Each row was made from one path, in order. Every step used is in the known rows, and no mark comes twice. Write each row's path.
Known rows:
gumo/degeze: [ -9.3  -3.6  -1.4   4.0   2.9   2.1  -0.6  -1.5  -2.0  22.4   5.1  -2.1
  25.0  -2.0  -1.5  -2.9  27.7   1.9   3.2   2.0 -10.4  -6.6]
ragiz/degeze/veme: [  0.1 -19.6  -3.0   0.3  16.4 -18.2  -2.8  12.4  26.5   9.8   4.3   0.8
   5.2  -6.0  -3.3  -2.0   0.6  17.9  20.5   1.2 -19.7 -15.3]
degeze/gumo/sasam: [-12.6  -1.5  -6.2  -3.5  20.8   9.0  -7.1  -7.7  -4.1  41.4   7.5  -1.0
  32.4 -13.8  -2.5  -0.8  -9.2  -2.4  16.3  35.5   0.3   4.6]
degeze/pomene/veme/ragiz: [  3.5 -16.2  -7.0  32.6  20.3 -20.0   2.3  10.6  22.6 -53.1  -0.7  -5.7
  -2.0 -31.7   7.3  -6.7  -7.2  -5.2  11.2   6.8 -18.5 -14.3]
pomene/veme/ragiz/degeze/gumo: [  3.7 -36.8 -16.6   7.0  18.6 -14.0  -0.6   9.8  27.3 -24.6   6.8  -3.9
   3.3 -32.2  -0.3  -3.0  -5.9  15.8  20.2  35.9 -40.6 -24.2]
veme/ragiz/pomene/degeze/gumo/sasam: [-14.3 -61.0 -11.3  16.9  22.6 -11.9  -6.1   2.0   2.5  42.3   4.6  -4.5
  36.8 -24.7  -8.5 -14.2 -25.5  28.8  15.2  36.8 -36.1 -17.7]
pomene/degeze/ragiz/veme/sasam/gumo: [ -1.9 -16.5  12.3  25.4  22.7 -34.2  -1.0 -33.8  53.9 -40.9  13.8  28.8
   3.5  -7.1  -7.6 -15.9  -8.7  -0.3  26.0  66.3  -6.4  -3.8]
gumo/degeze/veme: [-11.1   4.2  -2.0   1.9  19.3 -14.5  -1.0   9.3  16.7  31.6   8.4  -2.5
  23.3  -4.4   1.3  -2.7  22.8   1.3  20.1   3.2 -10.0  -6.9]
ragiz/degeze/veme/sasam: [  9.5 -12.9  21.4  -3.2  19.2 -35.5  -3.7 -31.9  32.5   9.5  11.8  10.2
   7.8  -2.5  -5.3   2.3  -2.7  15.3  22.7   4.6  -5.9  -5.9]
gumo/pomene/degeze/ragiz/veme: [-16.2 -26.0 -13.9  30.7  25.8 -20.0   0.0  15.9  46.9 -11.1   9.3  -2.0
  10.0 -19.6  -1.6 -22.1 -21.7   0.7  26.7   8.3 -21.9 -15.8]
pomene/degeze: [ -2.6  -8.6  -1.4  19.3  -3.7  -0.7   5.7  -2.5  -1.0  -3.6   0.6  -6.8
   1.7   0.3  -2.6 -11.8 -11.7  15.2  23.4   1.3 -20.2  -7.2]
ragiz/degeze: [  3.7 -25.4  -1.0   1.7  -1.5  -2.0  -1.2   0.9   7.8   0.8   1.1   0.1
   7.6  -3.2  -7.3  -3.4   4.1  19.5   5.3   0.5 -20.9 -16.1]
ragiz/veme/sasam/gumo/pomene: [ -2.2 -14.6   8.6   5.2   3.8 -26.0  -7.9 -45.6  51.9 -10.1  14.7  33.5
  24.7  -9.3  -9.7 -13.7   0.8 -11.4 -10.0  58.1  20.2   2.7]
ragiz/pomene/veme/sasam/gumo: [ 10.1 -49.8  24.0   5.7  -2.0 -11.1  -0.5 -35.4  29.1 -44.9   1.7  29.7
   8.6 -11.5  -4.5 -15.7   0.8  15.2  13.2  61.3  22.4  -2.1]
degeze/gumo/pomene/veme: [ -8.7 -13.4 -11.4  11.2  15.7  12.6  -1.2  14.9  11.9  -1.1   8.2  -5.4
  14.6 -34.7   3.9 -13.6 -14.3   1.5  29.4  36.3   2.9  -5.9]
veme/sasam/gumo/ragiz/degeze/pomene: [ -0.8 -28.5  27.1  29.0  30.8 -16.0 -10.0 -32.1   8.5   5.5   9.2  23.4
  -1.3 -25.4 -12.6 -11.4   9.1   9.2  -7.5  63.6  -5.2 -12.7]
sasam/gumo/pomene/veme/ragiz: [ -9.3 -19.0 -25.5  13.7   5.6  -8.7   1.4  -0.5  18.6 -26.9  11.0  22.5
  18.5 -16.4   2.4 -19.8   1.0  -1.8 -12.1  62.6 -19.2 -16.9]
veme/sasam/gumo/ragiz: [ -5.9   2.2  21.8  -1.4  16.1 -14.3  -4.1 -47.1   2.1  15.0  12.2  29.8
 -16.2  -0.1  -5.5  -4.9   7.2 -10.9 -20.7  60.2  13.1   5.7]
sasam/gumo/ragiz/veme: [-12.0 -14.7  -5.2   0.5  13.2 -15.7  -4.6  -6.2  49.0 -10.5   4.3  20.4
 -21.1  -7.9  -7.2  -9.9   6.8 -24.7 -16.0  54.3   6.3  -7.7]
degeze/gumo/pomene/veme/ragiz: [ -9.3 -16.7 -23.2  11.4  23.1  -7.0  -1.3  13.5  15.4  -0.8  12.3  -3.2
  12.4 -38.2   5.3  -8.7 -16.3  -1.9   9.2  36.6 -21.3 -13.6]

Write each row's path:
[ -5.0 -17.7  20.0  14.1  29.3 -32.8  -4.3 -36.7  51.1   9.1  13.9  -1.1
 -22.1 -25.3  -9.5  -7.6 -24.4 -11.4  28.4  32.4  -0.7  -0.3] -> pomene/degeze/gumo/ragiz/veme/sasam
[ -5.2  -6.1 -12.6  19.3  20.3 -36.4   3.4   9.3  21.9   5.8   7.3  -3.1
  -1.4  -3.7   1.3  -7.4 -18.1  10.9  20.1   4.7 -41.2 -14.4] -> pomene/degeze/veme/ragiz
[-13.6  -1.6  -3.2   8.7  28.5  -2.7  -2.1  15.6  -2.1  16.5   7.0  -0.4
  20.0  -9.4   4.5  -2.6  24.2  -1.3   9.5  10.8 -17.7  -8.5] -> gumo/degeze/ragiz
[ -0.6 -28.5 -13.9   4.0  20.7 -12.9  -5.3  12.7   6.9  18.5   7.5  -1.3
   9.2 -25.9  -6.7   2.6  -1.9  18.6  -4.0  32.8 -42.1 -21.2] -> veme/ragiz/degeze/gumo
[-10.1 -46.3  -5.5   2.9  24.7 -34.9  -6.9  20.4  25.1  35.6   2.9   1.0
  26.0 -16.6  -1.9  -4.6  17.1  15.2  -3.4   3.9 -25.7 -23.3] -> gumo/degeze/veme/ragiz/pomene
[ -5.1 -52.1  27.6  19.3  11.2 -14.3  -2.6 -35.9   5.8  16.0   5.1  23.8
  -8.9  -8.0 -12.8 -22.5  -9.0  20.4   0.0  60.6  -2.7  -9.2] -> veme/sasam/gumo/ragiz/pomene/degeze
[ -5.6 -43.4 -26.9  16.2   5.1 -10.4  -0.3  -0.1  26.5 -26.4  12.6  21.4
  25.3 -19.5  -4.8 -22.7   5.6  17.1  -7.2  62.2 -40.8 -31.7] -> sasam/gumo/pomene/veme/ragiz/degeze
[ -0.7 -43.1  -4.8  -0.2  22.5 -36.7  -4.5  23.2  27.3  15.3  -2.5   3.8
   0.6 -13.6  -0.7  -0.2 -11.1  13.6  -6.3   1.1 -14.0 -15.6] -> degeze/veme/ragiz/pomene
[  4.5  -5.6  19.3   1.6  28.4 -41.7  -4.0 -30.5  57.6 -32.4  11.0  13.3
  -5.8  -8.5  -0.8   3.3  -8.7 -18.7  11.3   6.8  13.1   5.6] -> degeze/ragiz/veme/sasam
[ -9.1  -6.4   6.3  31.7  18.1   2.7  -4.4  10.1  -3.0  12.8   1.7  -9.1
  31.0 -26.3  -1.6  -7.4  25.5   4.1  11.1   6.7  -8.0  -9.8] -> gumo/degeze/pomene
[ -2.0   2.2 -11.4  -2.2  24.2 -36.8  -1.7  10.0  22.4  10.6   6.2   3.5
  -3.7  -4.7   4.8   5.1  -7.6  -5.3  -4.4   2.6 -20.7  -9.0] -> degeze/veme/ragiz
[-12.5 -47.4 -10.5   7.5  24.2 -27.3  -7.5  20.4  24.1  30.0   4.4  22.6
  32.9 -14.3  -6.5 -11.4  27.9  18.7 -12.1  60.4 -23.2 -26.0] -> sasam/gumo/degeze/veme/ragiz/pomene
[ -4.0  -3.5  24.3  33.9  19.4  -9.0  -9.2 -33.2  -1.2   6.9  10.4  23.1
  41.4 -21.7  -6.4  -9.4  32.0   5.5   2.1  65.4   5.9  -0.4] -> veme/sasam/gumo/degeze/pomene
[  2.4 -31.6  11.3   9.2  17.0  -6.5  -3.2 -28.8  26.4  -1.9  18.2   3.7
  24.9 -36.1  -4.1 -13.5 -12.2  18.8  34.8  38.8  -6.3 -10.6] -> ragiz/degeze/gumo/pomene/veme/sasam
[  3.3 -13.0   3.9  33.2  13.8  -0.5   2.7  10.6  20.0 -52.3  -4.1  -8.8
   1.1 -28.5   5.7  -9.2  -6.5  -2.0  32.3   6.0   3.2  -6.3] -> degeze/pomene/veme
[  0.6  -8.5  25.1  -7.9  16.8 -41.6  -4.4 -48.6  55.7  -6.7  10.8   8.9
 -27.0  -6.4  -4.0   2.7  -6.3 -29.4  -6.6  -0.4  18.2   5.5] -> gumo/ragiz/veme/sasam
[ -6.5 -38.4 -13.0  12.6  14.7  11.1  -2.3  15.1  19.8   0.2  10.2  -6.6
  22.8 -38.8  -2.1 -17.5  -9.0  20.3  34.8  36.7 -19.4 -21.5] -> ragiz/degeze/gumo/pomene/veme
[ -5.3 -17.8 -20.6   8.9   7.7 -16.0   3.1   0.4  20.1 -19.7   9.9   0.2
   9.9 -18.0   7.2 -11.2 -10.2  -5.8  -2.5   5.4 -21.1 -15.8] -> gumo/pomene/veme/ragiz
[  4.9   3.7  18.4   2.0   1.6 -10.0  -3.9 -45.9   4.6  -6.7   9.0  32.3
  10.3   4.4  -4.9  -3.6   7.9   2.2  -8.3  59.7  14.1   8.6] -> veme/sasam/gumo
[ 11.4 -34.5  21.3  35.1  13.3 -12.9  -2.7 -34.3  29.4 -58.0   6.9  22.9
  17.9 -29.5  -7.1 -17.6   6.4  19.3  30.1  65.8  -1.8 -12.5] -> ragiz/degeze/pomene/veme/sasam/gumo
[-13.0  -8.1  -0.6  37.5  17.7   9.1  -6.7  10.7  -5.9   7.7   2.4  13.9
  38.2 -23.8  -6.6 -13.5  36.1   7.4   2.3  62.7  -7.0 -10.8] -> sasam/gumo/degeze/pomene
[-13.9  -5.0  -8.0   7.8  18.3  13.6  -6.8  17.4  -8.6  42.6   8.5  -3.3
  20.1 -28.2  -2.9  -8.1 -10.3   5.8   4.3  32.8   0.8  -3.8] -> degeze/gumo/pomene
[ -3.6 -20.8   8.9   7.0  19.0 -24.9  -8.3 -29.8  27.3  27.0  18.9  32.6
  32.8  -9.6 -10.2 -14.5   2.8  21.1   6.4  62.5  -5.5 -12.3] -> ragiz/degeze/veme/sasam/gumo/pomene
[-10.5 -31.8 -19.6  -1.5  25.1 -12.6  -8.7  -9.0   7.2  41.5  13.4   2.2
  39.2 -20.5  -7.9  -1.7  -5.5  13.5  -0.6  36.9 -43.4 -17.6] -> veme/ragiz/degeze/gumo/sasam
[ -5.3  -1.3  -3.9  18.9  13.6 -16.2   3.6   9.1  19.0   5.9   3.7  -6.2
  -1.1  -1.0  -0.6  -9.9 -16.5  13.3  40.5   4.2 -18.9  -8.1] -> pomene/degeze/veme
[ -9.9 -34.9 -21.4   9.5  23.2  -7.4  -8.5  18.5   3.6  42.4  14.5  -0.8
  26.5 -33.8  -7.2  -7.0  -8.0  21.4 -11.2  35.4 -43.2 -26.5] -> veme/ragiz/degeze/gumo/pomene
